Each row comes from the steps of one walk. Every step used is in the known rows, and no mark comes twice. Write the walk behind each row, first mark first.
In the rows, zero is written as 128.
Known rows:
gunid -> tomur -> liladof -> mibo -> degi -> nanora -> favavol: [ 95 167 109  92 162 132 219  65 118 164 214 106  87 121 100  92  71  89
 116 119 120  89  75 151 141 118 108 137  84 201 155 123  90 153 136 116
 178 159 105 141 174]
favavol -> nanora -> nosofom: [119 163  99 137 151  85 139 126 102 142 161 120 114 149  84 139  88  84
 110 146 125 110  66 153 129 133 146 129  96 139 145 104  94 148 117 153
 150 153 125 138 153]
tomur -> liladof: [128 174 113 125 151 106 168  96 136 120 149 126 117 130 104  99  80  92
 107 152 126 135  90 152 135 130 125 125  98 144 139 131 107 154 128 120
 158 150  97 126 153]
tunur -> favavol -> nanora: [105 177 102 144 152 105 157 127 125 140 171 129 120 144 132 114  89 107
 109 147 134 147 100 156 163 120 133 123  93 141 147 102  99 174 153 137
 133 176 107 122 148]
lage -> kuda: [116 145 103 135 165  97 155 119 136 117 151 100 131 114  90 138  71  88
 116 166 117 122  70 160 149 137 133 124 113 115 133 142  84 139 137 134
 168 160 105 137 138]
liladof -> mibo -> degi: [116 133 130 109 164  96 149 120 102 122 193  89 102 133  94 115 104  97
 126 137 121 111  76 168 113 118 120 140  81 148 129 134 104 135 125 127
 158 148  92 124 188]
favavol -> nanora -> nosofom -> mibo: [ 96 182 102 135 150 114 135 128 101 142 143 135 108 140  67 139  96  76
  98 121 118 117 105 150 104 122 130 137 108 123 140 116 112 146 118 171
 152 153 120 136 139]
degi -> mibo -> tezi -> pubi -> nosofom -> nanora: [ 93 105 110 137 193 135 159 137  80 129 184  99 119 128  68 113  85  96
  61 146 171  90  47 138 112 158 120 114 112 142 136 110 144 160 126 152
 192 149 119 115 138]
bina -> liladof -> mibo -> degi -> nanora: [116 137 150  94 183  96 180 103 116 148 229  80 119 144  79  84 113 107
  93 129 150 105  60 154 116 118 151 142 101 160 122 116 111 152 151 118
 160 170  72 126 172]
tezi -> pubi: [105 112 109 163 160  98 141 115 117 101 159 120 102 123  88 107  69  91
  83 161 123 114  68 163 142 107 130 124 108 129 149 116 114 154 122 125
 174 157  92 143 164]
nosofom -> pubi -> bevit: [122 134 150 143 159 136 148  85  94 119 160 122 105 128  93 116  66  91
  85 137 133 112  70 136 118 134 112 118 145 141 107 162 106 146 117 147
 143 164  81 117 149]
gunid -> tomur -> liladof: [109 185 108 134 161 117 180  91 146 141 163 135 112 118 108  94  70  93
 120 146 119 108  86 162 143 124 119 137 106 154 154 127  99 147 120 117
 151 163 110 134 167]
degi -> nanora -> nosofom -> pubi: [117 152 127 120 161 107 153  96 107 149 169 127 127 154  83 135  76  87
  80 125 136 120  46 124 100 123 136 115 126 146 124 145 111 130 105 157
 166 168 104 158 153]
zited -> bina -> liladof -> tomur: [133 108 105 130 199  96 142 112 120 144 193  91 138 122  97 121  88  94
  95 169 118 119  84 151 120  78 158 155 100 129 124 115 109 155 124 147
 150 172  86  96 161]
tezi -> pubi -> nosofom -> nanora: [ 93 109  91 163 173 124 139 136  90 123 168 141  96 110  86 115  68  80
  74 142 139 100  83 143 124 137 114 107 119 115 134 141 127 169 114 163
 179 148 121 115 142]
pubi -> nosofom -> mibo -> degi -> nanora -> favavol -> tunur: [ 81 152 120  91 160 116 184  92  66 157 182 116  70 126  69 121  68  80
  83 109 146 112  96 117 108 126  94  96 115 141 133 120 136 167 142 153
 152 143 118 121  96]
zited -> bina -> liladof: [141 122 107 159 190  91 137 121 121 137 170 108 132 131  96 108  88  88
  95 165 125 117  75 138 113 102 158 145  94 139 127 112 118 168 120 136
 147 171  90 105 124]
kuda -> bina -> zited: [117 137 100 162 200 102 156 103 113 135 165  80 152 140 101  90 109  98
  92 172 101 110  75 137 130 110 151 134  99 155 125 101  97 154 159 129
 128 177 102 115 140]
lage -> kuda -> bina: [121 137  88 140 189 113 165 115 135 118 146  75 136 110  83 113  81  94
 110 175 111 117  67 169 154 128 144 128 103 122 122 147  74 155 157 135
 158 173 100 127 129]
tezi -> pubi -> nosofom -> mibo -> degi: [ 70 119 117 138 163 134 149 126  99 109 170 139  68 115  62 107  81  62
  75 116 137  92  97 161 111 131 102 115 113 108 146 150 133 149 105 140
 193 145  98 123 164]
degi -> nanora -> favavol: [110 143  97 139 152  95 182  76  93 145 169 113 113 139  99 130  69 101
  76 154 122 123  63 123 140 115 116 109 108 163 136 107 103 171 152 135
 165 162 101 150 129]
zited -> bina -> liladof -> mibo -> nosofom -> nanora: [111 110 124 142 199 130 121 140 113 149 202  99 142 142  85 103  94  80
  98 145 117 122 106 130  64 109 153 158  95 147 105 119 139 164 127 169
 152 171 110  97 130]
nanora -> nosofom -> mibo -> liladof: [ 87 178 119 135 152 126 124 108 113 124 148 122 120 141  54 133 102  59
  90 130 101 135  98 153  98 107 111 137 108 117 112 139 139 127 108 162
 171 142 107 146 152]
bevit -> pubi -> nosofom -> nanora -> degi: [ 92 114  57 169 166 150 127 111  60 144 183 130 104 119 101 138  56  81
  69 134 137  94  84 146 126 135  91  94 110 141 128 121  96 174 109 172
 189 163  95 122 122]
nanora -> degi -> mibo: [128 111  89 128 162 104 165  81  85 138 166  92 132 148  99 145  79 111
  91 178 132 113  69 145 137 131 113 103 111 156 120  78  90 151 146 115
 156 141  71 151 145]
pubi -> nosofom -> nanora -> favavol -> tunur: [110 122  89 137 179 110 150 119  56 154 170 122  99 119  89 136  54  91
 110 149 126 116 101 115 117 121  97  97 122 140 123 114 126 176 134 190
 146 142 142  99  77]
degi -> mibo: [128 134 121 124 164  83 173 103 101 143 161  96 134 148 103 122  86 110
  95 166 150 129  59 132 130 131 128 111 116 141 119 103 113 145 142 115
 146 145  89 144 146]
gunid -> tomur -> liladof -> mibo -> nosofom -> nanora -> favavol: [ 75 151 103 128 174 170 177  91 120 159 197 125 114 128  89 101  58  75
 123 134  88 104 124 145 100 118  94 140 110 186 137 123 114 152 133 167
 183 166 132 130 147]
kuda -> lage: [117 155 104 154 178  97 141 103  99 136 157  92 125 129  89 132  62 122
 110 143 130 132  75 161 140 109 117 119 116 133 126 113  97 163 153 128
 153 168  68 119 153]
bevit -> pubi -> nosofom -> nanora -> favavol: [ 89 118  64 176 170 139 145 113  58 156 182 133  95 121  99 127  50  70
  74 129 135  98  81 122 125 124  90  96 118 146 133 129 111 177 111 188
 204 169 115 116 102]
tunur -> favavol -> nanora -> degi -> mibo -> tezi -> pubi -> bevit: [ 91 100 106 144 159 169 180  88  81 114 195  89 108 138  99 119  69 107
  58 163 154 100  58 171 184 150 117 124  98 183 149  54  93 187 165 119
 165 150  66 118 152]
liladof -> tomur -> gunid: [124 141 108 113 150  90 162 103 116 139 187 113 113 109 102 109  96 126
 119 150  92 132  88 171 153  85 116 130 111 119 132 128  97 132 135 154
 160 163 102 121 197]
liladof -> tomur: [114 135 114 117 168  93 154 104 110 130 178  95 123 122  99 136  87 106
 103 162 111 127  83 164 136  94 120 134 113 122 130 125  99 139 135 142
 152 160  97 126 190]
gunid -> tomur -> liladof -> mibo -> degi: [103 169 126  98 168 125 185 100 136 142 200 108  95 118 101  85  88  89
 144 124 119  94  88 182 128 123 116 153  81 172 150 139  93 131 114 112
 161 155 102 124 199]
kuda -> bina -> liladof: [130 128 110 152 208 110 162 108 125 132 176  84 142 139  72  75 102 108
  93 175 121 107  75 163 132 105 152 137 116 142 116 114 105 172 163 141
 148 188  77 114 132]
gunid -> tomur -> liladof -> mibo -> nosofom -> pubi: [ 86 169 162 100 179 168 167  88 144 138 194 140 120 144  88  80  61  79
 127 122 116 111 106 148  94 112 112 139 129 168 130 156 118 121 106 143
 172 183 114 138 189]
favavol -> nanora -> degi -> mibo -> tezi -> pubi: [104 111  84 131 170 128 148 105  88 112 187  77 117 139  65 119  82 109
  65 167 146  80  47 172 150 146 138 119  87 176 169  47 100 161 142 112
 184 167  88 143 153]
tezi -> mibo: [116 139 102 138 157  99 174 119 107 106 132 110 119 128 109 121  90 110
 104 149 111 124  89 151 141 118 122 127  96 116 139 118 116 164 135 115
 170 151  91 144 145]
nosofom -> nanora: [116 150  91 155 163 103 130 130 106 139 158 110 127 121  99 126  91 102
  94 143 117 123  90 150 105 131 123 123 104 132 128 131 116 150 132 154
 147 167 112 125 134]

Which walk is each row?
[101 157 120 109 162 105 139  90 118 122 190  81 127 123  85 123 100  92
  95 160 106 137  85 166 141  96 125 133 103 124 117 133 112 130 131 132
 159 163 104 131 199] | mibo -> liladof -> tomur
[117 131  65  97 155 132 148  78  88 164 215  72 136 109  87 118 104 121
  86 158  96 126  96 168 144 111 107 108 102 148 102  98 105 129 144 145
 172 156  89 135 178] | nosofom -> nanora -> degi -> mibo -> liladof -> tomur -> gunid
[117 142 112 118 156  80 178  81  85 150 172 100 105 133  94 119  54 110
  93 153 131 135  69 119 141 101 127 106 110 162 137  86 115 172 159 135
 135 152 112 138  96] | degi -> nanora -> favavol -> tunur
[118 130  82 144 171  98 137 116  76 149 165  97 110 116  92 131  60 101
 110 153 106 126 100 135 110 110 112 111 107 154 135  99 121 161 143 171
 141 158 122 115  79] | nosofom -> nanora -> favavol -> tunur
[ 95 117  81 154 175 124 139 120  48 162 184 120  89 115  94 116  34  80
  91 129 146 112  86 117 125 111  99  93 117 144 135 109 124 177 117 189
 175 161 124 104  71] | bevit -> pubi -> nosofom -> nanora -> favavol -> tunur
[108 138 114  97 155 113 177 111 104 132 169 100 107 146  87 129  89  86
  85 102 131  99  48 141 103 143 138 117  93 138 144 145 115 126 101 117
 198 168  87 163 156] | tezi -> mibo -> degi -> nanora -> nosofom -> pubi
[120 118 102 123 177 120 163  93  85 119 176  71 144 152  77 145  93 117
  87 175 130 100  47 158 124 141 110 119  96 172 134  70 104 145 146 125
 168 154  79 142 147] | nanora -> degi -> mibo -> tezi
[ 92 173 112 101 145 128 136  99 116 141 180 120 115 117  56 120 112  84
 104 124  74 140 111 174 123  75 106 143 111 104 112 142 128 108 111 185
 184 146 109 135 197] | nanora -> nosofom -> mibo -> liladof -> tomur -> gunid
[107 177 130 115 172 128 186  92 135 142 178 132 109 120 108  89  76 102
 138 138 118 111  98 163 139 104 115 153 102 162 138 133  97 148 123 134
 152 149 110 126 186] | gunid -> tomur -> liladof -> mibo
[142 113 125 140 201 103 139 121 111 137 186 105 131 134  98 104  94  99
 113 158 124 119  86 139 107  82 155 161  91 144 111 116 116 168 124 154
 143 159  89  95 143] | zited -> bina -> liladof -> mibo
[113 124 167  90 155 137 173  83  80 144 206  99  90 144  76 125  81  79
  88 101 145  96  38 137  97 139 124 136 118 166 102 166  99 130 108 151
 159 141  85 128 185] | liladof -> mibo -> degi -> nanora -> nosofom -> pubi -> bevit
[ 98 125 170 135 150 152 146  82 104 115 172 121 111 149  81 114  60  74
  78 139 124 119  76 131  96 147 112 115 154 142 104 158 119 140 122 141
 154 170  91 128 156] | mibo -> nosofom -> pubi -> bevit
[105 148  90 122 169 136 171 107  96 138 193  86 144 162 111 135  97 122
  91 166 145 121  73 165 158 143 121 118  82 183 149  50  96 168 167 128
 153 174  86 131 141] | tunur -> favavol -> nanora -> degi -> mibo -> tezi
[ 96 134 119 119 194 166 159 134 105 103 188 128 102 111  69  86  87  89
  89 125 146  94  86 162 114 137 113 143  91 152 142 144 138 168 113 178
 198 143 127  87 164] | tomur -> liladof -> mibo -> tezi -> pubi -> nosofom -> nanora
[120 142 135 118 178  99 170 114 102 127 173  75 143 152  82 121 103 116
  91 163 153 114  38 144 117 142 128 128 103 158 134  94 125 141 143 124
 160 158  96 134 149] | degi -> mibo -> tezi
[115 151 116 129 149  83 168  98 107 148 164 120 124 151  89 139  85  92
  85 143 134 126  44 132 122 126 136 122 107 140 128 118 106 149 130 142
 156 142 108 156 155] | degi -> nanora -> nosofom
[ 94 150  83  91 161 135 165  75 101 154 217  74 141 147 116 133  95 106
  91 171 133 147 102 170 185 107 124 111  93 156 120  69  86 157 164 115
 151 165  80 137 183] | tunur -> favavol -> nanora -> degi -> mibo -> liladof -> tomur
[106  90 143 118 154 165 164  52  75 130 181  98 124 163  78 136  50  83
  68 159 134 107  70 123 103 159  99  95 156 167  92 113 103 141 135 125
 161 152  64 147 147] | nanora -> degi -> mibo -> nosofom -> pubi -> bevit
[ 93 170 119 126 149 110 163 102 106 148 147 132 118 145  72 140  90  84
  72 118 127 132  81 132 100 113 123 129 118 124 123 128 122 145 130 160
 158 141 104 155 141] | degi -> nanora -> nosofom -> mibo
[109 122  95  93 167 120 155  59  91 137 201  60 141 137  86 143  92 100
  84 183 120 125  78 163 148 106 113 111 107 148 103  91  96 132 146 113
 166 147  73 149 189] | nanora -> degi -> mibo -> liladof -> tomur
[111 130 130  83 163  87 181  90  75 150 210  74  89 130  89 111  72 107
 115 131 132 119  69 135 124 101 124 123  85 177 135  96 108 156 153 134
 142 145 103 127 131] | liladof -> mibo -> degi -> nanora -> favavol -> tunur
[ 72 145 126 137 163 134 152 118 112 111 162 114 112 136  38 123  90  81
  48 117 130 104  53 158 100 113 127 147 102 139 156 113 144 141 121 162
 198 152 104 153 155] | degi -> nanora -> nosofom -> mibo -> tezi -> pubi
[113 142  76 128 154 119 173  96  96 156 183 107 134 158 133 136  81 117
  98 168 144 136  95 152 172 132 121 101  97 165 135  59  83 175 166 118
 141 159  78 140 138] | tunur -> favavol -> nanora -> degi -> mibo
[ 91 161 127 137 173 131 136 133 106 112 147 111 126 147  46 148 105  81
  95 129 106 113  77 164  82 119 109 153 103 134 141 124 138 128 113 185
 178 152 110 133 145] | nanora -> nosofom -> mibo -> tezi
[ 99 155 113 143 158 114 137 119 106 131 136 135 116 143  66 148  91  74
  98 130 105 126  98 149  93 108 109 137 117 116 125 131 123 134 113 174
 165 139 103 144 144] | nanora -> nosofom -> mibo
[123 120 142 142 158 136 146  90  87 127 156 128 108 143  79 143  63  71
  94 136 123 107  54 137 106 132 114 126 143 143 104 159 101 134  97 169
 156 146  91 126 154] | nanora -> nosofom -> pubi -> bevit
[105 132 110 107 160 142 141  83  92 146 191 101 135 172  79 128  68  90
  81 152 141 108  84 133 103 155 128  89 129 169 127  87  99 137 135 120
 164 187  91 159 143] | favavol -> nanora -> degi -> mibo -> nosofom -> pubi
[126 128 145 129 197 104 156 114 114 130 194 104 134 146  81  97 103 110
 115 160 125 117  87 155 124  90 136 148 121 142 112 113 113 158 145 156
 156 162  80 114 160] | bina -> liladof -> mibo
[ 80 151 118 106 181 153 172  98 108 164 197 112 107 122  84  92  42  83
 140 135 100 115 129 140  99 105 103 136 108 186 137 102 126 151 140 169
 151 155 142 119 118] | gunid -> tomur -> liladof -> mibo -> nosofom -> nanora -> favavol -> tunur
[ 60 157 108 153 168 156 136 151 123 111 166 130 111 142  66 122  93  77
  82 120 123 120  95 182 129 109 125 154  90 138 174  94 134 155 122 179
 190 169 109 128 151] | tunur -> favavol -> nanora -> nosofom -> mibo -> tezi -> pubi
[ 94 139  88 164 168 128 134 133  77 151 181 133 104 119 105 114  68  80
  75 120 155 108  75 133 118 136 109 104 116 125 128 142 119 168 107 170
 182 168 114 112 126] | bevit -> pubi -> nosofom -> nanora
[123 174 144  99 177 133 168 109 127 100 175 102 126 136  83  96 103 106
 119 143 125 123  78 168 117 121 120 158  79 169 138 126 120 148 132 148
 169 151 104 104 175] | tomur -> liladof -> mibo -> tezi
[ 99 118 188 116 162 162 152  83  91 115 187 118 109 149  81 111  67  82
  96 130 124 122  86 132  91 125 107 131 148 148  89 163 118 141 124 158
 152 157  90 117 175] | liladof -> mibo -> nosofom -> pubi -> bevit
[111 156 103  97 144 114 172  99 120 114 177  97 114 102  96  92 112 118
 109 138  80 135 101 176 171  85 119 134  90 105 126 130 121 140 134 126
 189 162  99 133 199] | tezi -> mibo -> liladof -> tomur -> gunid
[ 91 106 146 130 195 137 157 131  87  90 190 121  99 131  65 108  86  95
  96 144 142  91  57 160 129 113 109 144 104 139 138 126 128 165 117 170
 194 139 118 105 185] | liladof -> mibo -> tezi -> pubi -> nosofom
[ 72 170 129  98 169 144 147  98  97 128 180 122 110 118  68 124 100  72
  83 131 122 134 122 150 122  98  95 126 128  93 100 161 137 143 124 166
 166 148 115 112 184] | pubi -> nosofom -> mibo -> liladof -> tomur
[106 136  93 121 146  93 181  82  97 144 193  90  98 136  93 126  79  88
  80 139 122 104  53 138 128 137 118 110  88 171 149 113 101 156 142 114
 175 169  95 149 145] | mibo -> degi -> nanora -> favavol
